Known rows, with every way that one mark hangs from another
(J_762 J_555): [  1  14  10   2   1  21  13   5 -13 -15  -6  -9   2  -7  16  29 -12 -26
 -11  -7   5  13 -12  32   4  29]
(J_555 J_762): [ 11  17   8  11  -4  16  17   3   4  -3 -13 -12  -3  -6  14  35 -12 -28
 -11  12   6  12 -14  14   2  30]
(J_626 (J_835 (J_244 J_507) J_288 J_762 J_966)): [ 22   0   9  40  -2 -12  10  -6 -47 -11 -19  -6  -2  -3  25 -17  -7 -53
 -13  15 -12   5  -9  29 -13  20]
(J_244 (J_507 (J_762 J_299))): [ 18  19  -1  29 -13   4  26   1   8  -2 -14 -13  -5 -13  25 -15 -11 -28
 -14 -10  -1   4 -10  30   9  12]
(J_626 (J_835 J_288 J_292 J_762 J_966)): [ 13   0  11  14 -19   3   8   1 -50 -24 -29 -10   4  -4  15 -32  -5 -45
  -3  26  -5   6 -12  35  -6  21]
(J_555 (J_762 (J_507 J_244) (J_835 J_288 J_292))): [ 23   5   5  41 -12 -27  15   9 -39   0 -24 -12   8  -3  20  26  -3 -36
   9  28   6   8 -10  15  11  26]
(J_507 (J_762 (J_835 J_626))): [ 21  20   5  14 -15   3  29  17  -4   1 -21   0   0  -8  35 -24  -1 -30
 -10  -5  -1  19  -9  35   8  31]
(J_555 (J_762 (J_835 J_966))): [ 17  17   5  45 -15 -17  12   4  -6   3 -13  -7   0   1  -3  22  -6 -31
 -13  18 -10  10  -7  19  -5  32]
(J_292 (J_835 (J_244 J_507))): [ 22  15   6  10  20   4  23   2 -13   9 -16 -32  -6  -5  33  -1  -9 -49
 -13 -10  -6   5  -8  14   6  25]
(J_626 (J_835 J_244)): [ 20  10   5 -13   2  25  15   8 -22   1 -19 -19   0  -5  12   4  -5 -41
  -6  -5  -2  16 -12  25  -4  36]
(J_647 (J_762 J_555 (J_835 J_244 J_626 J_966))): [ 20  11   1  39  -9  -1  25   4 -35   6   2  10   8   3  29  -2   3 -40
  -8  -4   0  15   0  38  10  40]
(J_507 (J_244 J_835)): [ 10  12  17  26   4 -13   9   9 -14   5  -8 -27   2   2  27  38  -7 -27
  -3   3  11   3 -18  22   9  34]
(J_647 (J_762 J_507 J_555 (J_835 J_244))): [ 23   8   1  28  -9  -3  21   7 -46  -5  -1  11   1  -3  32  31  -3 -36
   5  -9   7  16   3  34  18  34]
(J_507 (J_762 J_555 (J_835 J_244 J_292))): [ 18   9   5   4   5  12  37  20 -37   4 -22  -6   4 -12  35  -1  -3 -40
   2  -2  14   9  -1  28   4  29]
(J_507 (J_244 (J_835 J_288 J_626))): [ 14   8  18  31   2 -16  14   7 -23   0  -8 -25   8   2  40  13  -2 -31
  -8   9   6   8 -17  25  11  35]
(J_762 J_299 (J_507 J_244) J_555): [ 10  13   5  50 -14 -14  17   2 -24  -5   7  -6   6  -4   7  22  -8 -23
   2 -12   8  10 -12  37  18  25]
(J_647 (J_762 J_507 J_835)): [ 23  14  -1  21 -26  -8   8   6 -25 -11 -14   4  -2  -2  25  18  -3 -28
   2  -1  -3  16  -4  35  21  30]
(J_507 J_244): [  7  12  12   6   0   3   5   8  -6   3 -16 -16   1   0  12  30  -6 -26
  -6  -1   7   8 -20  25   6  36]
(J_762 J_507 (J_835 J_626)): [ 24  22   1  22 -16 -18  16  11 -16  -5 -14  -5   4  -5  36 -11  -1 -30
  -5  -4 -16  23  -7  35  15  30]
(J_292 (J_835 J_626 J_762 J_966)): [ 16  17  17  40 -11  -7  23   0 -22  -5 -10  -8  -4   1  31 -45  -4 -45
 -12   3  -7  10 -10  34  10  29]
(J_762 (J_507 (J_244 J_835))): [ 15  12  15  46  -4 -32   9   6 -25   0  -6 -20   1   4  36  31  -7 -28
   4   2   3   4 -17  22  19  31]
(J_292 (J_835 (J_244 (J_507 J_762)) J_966)): [ 23  13  10  47   6  -9  32  -1 -15  12 -20 -15 -10   1  33 -36  -7 -53
 -13  -8 -12  -6  -8  15   6  23]
(J_626 (J_835 J_762 J_966)): [ 13  10  12  28 -21   3   7   1 -28 -16 -15   0  -3  -1   9 -20  -8 -39
  -8  10  -6  11 -15  38  -7  28]
(J_292 (J_835 J_244 J_288 J_626 J_966)): [ 20   7  15  24   6  -4  23  -2 -32   4 -15 -22   0   5  23 -36   2 -49
 -17   1 -19   7  -5  20   4  38]
(J_555 (J_762 J_299)): [ 16  19   3  23 -13  15  21   1   6   1  -4 -18  -1  -9  -1  23 -11 -23
 -12   7   6  12  -9  20   5  24]
(J_647 J_762): [ 11  12   5  -8 -14  26   9   1  -7 -10 -14  -5  -2  -2  22  24  -7 -26
  -6  -2   9  10 -11  30  14  32]
(J_292 (J_835 (J_244 J_507) J_762 J_966)): [ 22  11  13  47  11 -20  21  -4 -32   5 -11 -16  -9  -1  35 -19  -9 -55
 -12   3  -9  -1  -5  22   1  22]
(J_966 (J_835 J_244 J_288 J_626)): [ 22   7   2   7  14  13  24  -2  -9  -3 -12 -18   4  -4  51  -4   1 -31
 -16   0  -1  10  -5  27  -6  38]
(J_626 (J_835 J_288 J_292 (J_762 J_555) J_966)): [  7  -2  12  25 -16   9  15   0 -61 -30 -17  -2   8  -6  16 -23  -9 -46
  -2  21   3   7 -11  40  -6  19]

Rows
[ 23  11  13  49  -3  -8  35   1 -51  -7   9  -7  -6 -10  26 -10  -9 -43
   2 -12   9  10   4  35  17  22]	(J_292 (J_835 J_244 (J_762 J_299 J_507 J_555)))
[ 19   1   9 -13   2  21  11   5 -34  -9 -24 -18   0  -5   9   5  -4 -42
  -9   2  -5  15 -10  24  -7  35]	(J_626 (J_835 J_244 J_288))
[ 24  21  -4  39 -18 -12  24   9   1   2 -14 -12  -4 -14  18 -14  -7 -28
 -12  -8  -4   9  -4  35   6  13]	(J_244 (J_507 (J_762 J_299 J_835)))
[ 16  12   8  67  -4 -16  29  -1 -24 -12   9  13   6  -5  64   0  -5 -29
   3  -3  23  10 -14  46  11  30]	(J_966 (J_835 J_626 (J_762 (J_507 J_244) J_555)))
[  8  12   6  12 -10  16  24   7 -34 -15  -2 -12   6 -16  24   0 -11 -29
  -1   6  19  10  -4  41   8  15]	(J_835 J_292 (J_762 J_299 J_555))
[ 19   7   7  34 -13 -14  16   5 -39   0 -13 -17   7   3  54  18  -4 -34
  17  11  19  -1 -14  23  34  26]	(J_647 (J_762 (J_507 (J_244 (J_835 J_292)))))
[ 23  19   1  -2 -13   9  33  20 -13   2 -31 -10   6 -11  45 -40   1 -35
  -2   4   4  15  -9  32  12  26]	(J_507 (J_762 (J_835 J_292 J_626)))
[ 10   6  17  26  -6  -6   8  -4 -24 -12 -20 -24  -5   5   0 -16  -5 -39
 -16   3 -19   2  -8  21   3  30]	(J_292 (J_835 J_288 J_966))
[  8   3  14 -12  -3  10  10   6 -39 -22 -28 -15   1 -11  35   2  -7 -35
  -4  22   8   7  -8  31   2  21]	(J_835 J_288 J_292 J_762)
[ 24   7   3  10  -3  -9  12   9 -30   3 -12 -23   1  -8  -1  15   1 -28
 -13   2  -8  15   6  30  -4  32]	(J_762 J_299 (J_835 J_244 J_288))
[ 23  13  -1   0   8  14  17   3 -15   2 -19 -22   0  -7  27   0  -9 -47
 -10  -5  -6  12 -14  23  -4  24]	(J_626 (J_835 (J_244 J_507)))
[ 16  15   7  14   3  -2  19   2 -14  11 -12 -11   4   3  30 -16   0 -37
 -15  -1 -15  11  -8  24   2  38]	(J_835 J_244 J_626 J_966)
[ 18  15   0  22  15  -7  19   8 -24   4  -5 -13   3  -9  30  32  -9 -39
 -12  -7  -1  13  -3  28  -3  25]	(J_762 J_555 (J_835 (J_244 J_507)))
[ 22  13  18  36   3  -8  30   2 -33   8  -9  -9  -4   1  38 -41   0 -51
 -11   2  -5   9  -5  28   5  35]	(J_292 (J_835 J_244 J_626 J_762 J_966))
[ 20  14  -2  24 -31   6  14  -4 -15 -12  -3  -3  -2  -4  18   5  -6 -22
   0  -8   0  11  -4  35  27  23]	(J_647 (J_762 J_299 J_507))
[ 13   8  11  -9  -5  11  19   7 -34 -18 -25 -12   6 -12  51 -23  -4 -37
  -6  21   7  13 -10  34   7  22]	(J_835 J_288 J_292 J_626 J_762)
[ 17  12  10  49 -21 -24  12   3 -28  -5  -2  -2  -2  -6  19   9  -6 -24
   4   1  10   9 -10  40  15  23]	(J_835 (J_762 J_299 (J_507 J_244)))
[ 24  14   5  63 -12 -26  28   4 -25  11  -2 -30   9  -4  30  19  -8 -31
  12  20  17   0 -11  14  24  19]	(J_555 (J_762 J_299 (J_507 (J_244 (J_835 J_292)))))
[ 17   6   4  21   0  -5  18   8 -41  -4   0 -15   5 -10   0  26  -3 -29
 -12  -3  -1  15   7  36  -3  30]	(J_762 J_299 J_555 (J_835 J_244 J_288))
[ 20   7   1  -4  -2  15  16   5 -34   4 -27 -24   7   0  15 -26  -2 -49
  -2   9 -10   7 -11  21  -4  31]	(J_626 (J_835 J_244 J_292 J_966))
[ 14  13  -1  36 -27  10  20  -5 -25 -18   8   6   2  -6  17  14  -9 -23
   1 -14   9  12  -4  41  27  21]	(J_647 (J_762 J_299 J_507 J_555))
[ 25   3   6  14   0  15  25   3 -27  -6 -29  -9  -4 -10  31 -19  -7 -50
 -10  -2  -2   6 -12  23  -4  20]	(J_626 (J_835 (J_244 (J_507 J_762)) J_288))
[ 26  20  -2  77 -32 -38  16  -1 -15   2  -1  -5   0  -1  -7   4  -5 -26
  -6  12 -18  12   0  23   7  23]	(J_555 (J_762 J_299 J_507 (J_835 J_966)))
[ 16  14  -3  26 -24  11  18   6 -22  -9   7  -1   4  -7   2  24  -6 -22
  -5  -9  13  17   1  46  15  27]	(J_647 (J_762 J_299 J_555 J_835))
[ 17   7  17  75 -13 -51  11  -2 -37  -4  -6 -12   8  11  40 -10   0 -34
  -3  12 -15   2 -15  25  17  32]	(J_762 (J_507 (J_244 (J_835 J_288 J_626 J_966))))
